Known rows, with every way that one mark hangs from another
J597{J262{J229} J373}: [-1.999  1.762 -2.423 -0.978  0.118 -0.347 -1.089 -3.512 -0.014 -0.383
  1.704  0.313  1.306 -1.651  0.128 -1.250 -1.682  0.711 -4.345  1.590
  0.393]
J311{J214 J262{J229{J717} J597}}: [ 1.654  0.785 -0.625 -0.216 -2.115 -0.904 -0.224  2.378  1.059 -0.064
  0.252 -0.238  0.227 -0.405 -0.589  1.774  2.215  0.017 -2.352 -0.537
 -0.161]
J311{J214 J262{J597{J373}}}: [ 0.151  1.152  0.047 -2.358 -2.281  0.057 -0.754  2.043  1.078 -0.491
  0.590  0.446  0.637 -0.454 -0.090 -0.594  1.635 -0.179 -0.240  0.053
  0.369]
J262{J597}: [-2.070  1.627  0.404  0.270  0.246 -1.195 -0.094 -2.277 -0.404 -0.362
 -0.166 -0.389 -0.484  2.899  0.090 -1.011 -0.767 -0.560  0.735  0.456
  0.235]
J262{J229 J311{J214} J597{J373}}: [ 0.720  1.547 -2.490 -2.204 -1.560 -1.061  0.561  0.205  1.576 -0.076
 -0.164  0.192  0.400 -1.472 -0.721  2.212  1.488 -0.771  0.432 -0.250
  0.286]
J262{J229 J311}: [-0.526  0.362 -0.442  0.427 -0.268  1.413  0.786 -0.800 -0.198 -0.001
 -0.001 -0.417 -0.496  1.441 -0.112  1.400 -1.060  0.338  0.169  0.135
  0.216]
J262{J229{J717} J597{J373}}: [-0.625  0.755 -5.239 -1.368 -0.547 -1.698 -1.088 -2.808  0.199  0.018
  0.330  0.033  0.787 -0.526 -0.413  0.146 -0.337 -0.118 -3.579  0.964
  0.644]
J717{J311}: [-2.065 -0.504  1.377  1.619  2.915  0.736 -0.759 -2.350 -1.665  0.155
  0.776 -0.371 -0.644  1.311  0.943 -1.977 -2.005  0.749  1.025  0.183
  0.077]
J229{J717}: [-1.179 -1.466 -1.518  1.039  0.663  3.293 -0.415 -1.427 -1.014 -0.016
  0.581 -0.383 -0.110  2.170 -0.036 -2.312 -1.982  0.608 -3.325  1.173
  0.578]
J597{J262{J229}}: [-1.881  1.988  0.429  1.184  0.677 -0.705 -0.221 -2.877 -0.444 -0.361
  1.269 -0.300  0.286  0.275  0.126 -0.412 -1.579  0.691 -3.246  0.943
 -0.082]
J717{J311{J262}}: [-1.043 -0.718  1.865  1.019  1.427  1.371 -1.210 -0.650 -1.619  0.010
  0.787 -0.087 -0.506  0.675  1.068 -1.561 -1.105  1.123  0.881 -0.282
 -0.202]
J262{J229}: [-1.767  1.246  0.004  0.603  0.147 -1.008 -0.016 -1.814 -0.536 -0.079
  0.727 -0.628 -0.232  2.397  0.201  0.165 -1.366  0.781 -0.927  0.622
  0.273]
J311{J214 J262{J229} J717}: [ 1.693 -0.336  4.168 -0.731 -1.504 -1.698  0.622  4.787  0.915 -0.157
  0.162  0.072  0.228  0.046  0.384  1.218  1.486  0.537 -0.514 -0.731
 -0.229]
J311{J214 J262{J229 J597} J717}: [ 1.908  0.880  3.752 -1.215 -1.913 -4.145  0.740  4.330  1.214 -0.317
 -0.528  0.071  0.097 -0.297  0.143  2.162  2.546 -0.397  0.268 -1.224
 -0.324]
J229{J262 J717}: [-0.095 -2.047 -1.758  1.532  1.175  3.465 -0.509 -1.406 -1.002  0.479
  0.427 -0.372  0.245  1.336 -0.138 -3.359 -1.620  0.510  0.674  1.247
 -0.141]
J311{J262{J229 J597} J717}: [ 0.617  0.803  2.375 -0.828 -1.275 -4.102  0.169  1.773 -0.018 -0.364
 -0.891  0.101  0.051  0.910  0.530  1.636  1.009 -0.224  0.015 -0.638
 -0.118]
J717{J311{J214 J262{J229 J597}}}: [ 0.727  1.185  1.773  0.507  0.475 -2.905 -0.591  0.956  0.063  0.119
  0.412 -0.195 -0.376 -1.187  0.356  1.490  1.712  0.377  1.340 -1.321
 -0.580]
J229{J262{J597}}: [-0.905  0.835  0.148  0.745  0.741 -0.811 -0.181 -2.037 -0.604  0.101
 -0.249 -0.252 -0.139  2.161  0.044 -2.368 -0.477 -0.510  4.681  0.733
 -0.398]
J597{J262{J311} J373}: [-1.412  0.024 -1.912 -1.133  0.132  4.150 -0.431 -2.734 -0.110 -0.463
  0.964  0.619  0.916 -1.638 -0.007 -2.072 -1.889  0.172 -2.731  1.398
  0.417]
J597{J262{J229 J311{J717}} J373}: [-0.003 -0.158 -0.811 -1.511  0.060  0.437  0.192 -1.312  0.297 -0.376
  0.352  0.662  1.205 -2.941  0.087  0.206 -1.121  0.049 -3.155  0.782
  0.278]
J229{J262{J311{J717}}}: [ 0.836 -2.116  2.300  0.646  0.884  2.464  1.089  0.849 -0.618  0.273
 -0.902 -0.029 -0.173  0.990  0.241 -1.776 -1.028 -0.241  5.058  0.246
 -0.427]
J717{J311{J214 J262{J229}}}: [ 0.488  0.152  2.129  0.688  0.693 -0.668 -0.622  1.652 -0.330  0.179
  1.106 -0.348 -0.256 -1.026  0.550  0.754  0.801  1.171  0.413 -0.924
 -0.495]
J214{J311{J262{J229} J717}}: [-1.218  0.172  2.215  1.243 -0.150 -2.050 -0.467  1.231 -0.453 -0.081
 -0.606  0.549 -0.752  0.947  0.445  0.619 -0.010  0.653 -0.889 -0.616
  0.033]

Rows
[ 0.526  0.281 -1.776  1.103  1.471 -2.766 -0.306 -1.061  0.029  0.441
  0.169 -0.574 -0.220 -1.124 -0.337  1.354  0.702 -0.087 -1.391 -0.587
 -0.209]
J262{J229{J717{J311{J214}}} J597}
[ 0.109  0.023 -0.647  1.931  2.152  0.196 -0.492 -1.520 -0.289  0.257
  1.525 -0.265  0.378 -2.550 -0.097 -0.090 -0.533  0.888 -4.468  0.234
 -0.423]
J597{J262{J229{J717{J311{J214}}}}}
[-0.668  1.929 -2.220 -2.041 -2.117 -2.216 -1.296 -0.686  0.213 -0.349
  0.335  0.302  0.618 -0.118  0.128  0.773  0.654  0.178 -1.136  0.304
  0.357]
J311{J262{J229 J597{J373}}}
[ 1.143 -0.708  0.875 -2.698 -0.883 -0.074  1.022  2.150  1.400 -0.287
 -0.935  0.523  0.404 -1.248 -0.276  0.237  1.090 -1.387  1.352 -0.306
  0.415]
J262{J311{J214 J717} J597{J373}}
[ 0.696  0.382  0.944 -0.339 -0.333 -2.739  1.511  0.249  0.400 -0.139
 -1.560 -0.146 -0.473  0.592 -0.091  2.687  0.451 -1.013  1.455 -0.648
 -0.054]
J262{J229 J311{J717} J597}
[ 0.133 -0.552  1.822 -0.459 -0.038 -0.342  1.377  0.339 -0.066 -0.237
 -1.693  0.019 -0.597  1.433  0.075  0.496 -0.050 -1.278  2.137 -0.436
  0.140]
J262{J311{J717} J597}
[ 0.507 -0.877  1.813  0.040  0.056  0.008  1.405  0.874 -0.068 -0.048
 -0.745 -0.171 -0.273  1.033  0.203  1.736 -0.728  0.047  0.356 -0.222
  0.035]
J262{J229 J311{J717}}
[-1.026  1.241  1.685  0.942 -0.466 -4.196 -0.430  0.713 -0.113 -0.141
 -1.252  0.664 -0.790  0.588  0.200  1.466  0.906 -0.183  0.017 -0.993
 -0.076]
J214{J311{J262{J229 J597} J717}}
[ 0.414 -1.162 -2.627  0.845 -0.185  3.173  0.480 -0.832 -0.318  0.199
 -0.091 -0.478 -0.216  0.516 -0.502  1.149 -1.036  0.458 -2.498  0.308
  0.263]
J262{J229{J717} J311}
[ 1.010 -1.060  1.536  0.126  0.555  0.036  1.119  0.291 -0.262  0.201
 -1.626  0.097 -0.246  0.689  0.017 -0.859  0.037 -1.204  5.917 -0.175
 -0.543]
J229{J262{J311{J717} J597}}
[-2.469  1.508 -1.727 -0.207 -0.803 -0.441 -1.784 -1.510 -0.253 -0.330
 -0.236  0.919 -0.376  0.463  0.091 -1.356  0.072 -0.041 -0.596  0.095
  0.497]
J214{J311{J262{J597{J373}}}}
[ 0.124 -2.792 -1.500  2.441  3.241  2.756 -1.096 -2.055 -1.805  0.849
  0.578 -0.408 -0.004 -0.326  0.372 -3.440 -1.743  0.752  2.002  0.639
 -0.626]
J229{J262 J717{J311}}
[ 0.257  0.453  2.449  0.494  0.677 -0.887 -0.679  1.298 -0.169  0.027
  0.317 -0.128 -0.476 -0.464  0.501 -0.274  1.233  0.109  1.883 -1.099
 -0.485]
J717{J311{J214 J262{J597}}}
[ 1.051 -1.690  4.047 -0.257 -0.056  2.259  1.841  3.353  0.739 -0.168
 -0.560 -0.053 -0.348  0.727  0.057  0.070  0.049 -0.397  1.284 -0.442
  0.130]
J262{J311{J214 J717}}
[ 0.100 -0.602  2.889  0.813  1.046  1.293 -0.665  1.761 -0.514  0.087
  1.042 -0.124 -0.435 -0.247  0.711 -1.014  0.322  0.991  1.108 -0.701
 -0.320]
J717{J311{J214 J262}}
[ 1.808 -2.073  3.258  0.281  0.424  2.322  1.590  2.925  0.388  0.339
 -0.565  0.024 -0.017  0.155 -0.075 -1.286  0.248 -0.405  5.197 -0.127
 -0.520]
J229{J262{J311{J214 J717}}}
[-1.590  0.232  0.537 -0.673 -0.498 -1.931 -1.191  0.330 -0.187 -0.394
 -0.921  1.183 -0.205 -0.009  0.449 -1.099  0.456 -0.366 -0.366 -0.271
  0.469]
J214{J311{J262{J597{J373}} J717}}
[ 0.262  0.544 -1.399 -2.175 -1.283  1.420  0.487  0.348  1.315 -0.328
 -0.194  0.266  0.308 -0.577 -0.555  0.009  0.906 -1.061  1.060  0.073
  0.519]
J262{J311{J214} J597{J373}}
[-0.047 -1.167 -4.566 -0.632  0.398  1.417 -1.230 -2.441 -0.362  0.384
  0.069  0.202  0.937 -0.345 -0.318 -3.107 -0.697 -0.430  0.696  1.388
  0.079]
J229{J262{J597{J373}} J717}
[ 1.702  0.442  2.139 -0.748 -0.859 -2.899  1.944  2.627  1.388 -0.012
 -1.363 -0.113 -0.303 -0.284 -0.436  3.242  1.854 -1.146  1.654 -1.183
 -0.206]
J262{J229 J311{J214 J717} J597}
[ 1.584 -1.072 -1.345  0.558 -0.645  3.138  1.043  1.524  0.844  0.345
  0.257 -0.491 -0.072 -0.399 -0.828  1.762  0.276  0.330 -2.378 -0.142
  0.111]
J262{J229{J717} J311{J214}}
[ 1.113 -1.952 -5.045 -0.676  0.069  3.570 -0.486 -1.681 -0.118  0.373
 -0.606  0.319  0.706 -1.293 -0.661 -1.998 -0.316 -0.729  1.821  0.967
  0.005]
J229{J262{J311 J597{J373}} J717}
[ 1.164 -0.160 -1.154  1.144 -0.126  3.115  0.777 -0.054  0.716  0.061
  0.682 -0.169  0.442 -2.166 -0.878  1.137 -0.145  0.305 -4.485  0.284
 -0.267]
J597{J262{J229{J717} J311{J214}}}
[-0.629 -1.059 -1.862  1.737  2.146  0.090 -0.790 -2.296 -1.266  0.415
  0.843 -0.596 -0.178 -0.040  0.280 -0.001 -1.530  1.071 -2.647  0.196
  0.013]
J262{J229{J717{J311}}}
[ 0.676  1.980 -0.878 -2.350 -2.649 -2.272 -0.670  1.832  1.340 -0.313
  0.670  0.292  0.729 -1.141 -0.270  1.180  2.151  0.021 -0.938 -0.203
  0.198]
J311{J214 J262{J229 J597{J373}}}
[ 0.269 -1.655 -2.211  2.051  2.951  0.343 -1.060 -2.802 -1.503  0.779
 -0.277 -0.237 -0.144 -0.658  0.084 -2.420 -0.717 -0.165  2.851  0.201
 -0.687]
J229{J262{J597} J717{J311}}
[-1.162  1.206 -2.269  1.689 -0.647 -1.207 -1.283 -1.044 -0.358  0.123
 -0.546  0.338 -0.745  0.404 -0.372  0.880  0.535  0.236 -2.525 -0.465
  0.057]
J214{J311{J262{J229{J717} J597}}}
[-0.931  0.475 -2.743 -1.875 -0.801  1.519 -0.044 -2.016  0.220 -0.275
 -0.433  0.301  0.130  0.130 -0.197 -0.307 -0.544 -0.904  0.939  0.600
  0.559]
J262{J311 J597{J373}}
[ 1.612 -0.689  3.053 -0.263 -0.568 -0.164  1.884  3.143  0.943  0.017
 -0.423 -0.194 -0.201 -0.037 -0.170  2.156  0.613 -0.108  0.640 -0.744
 -0.046]
J262{J229 J311{J214 J717}}
[ 0.630  0.412  0.751  0.124 -0.724  1.394  1.317  1.472  0.860  0.042
  0.243 -0.445 -0.337  0.450 -0.453  1.953  0.340  0.212  0.357 -0.315
  0.042]
J262{J229 J311{J214}}
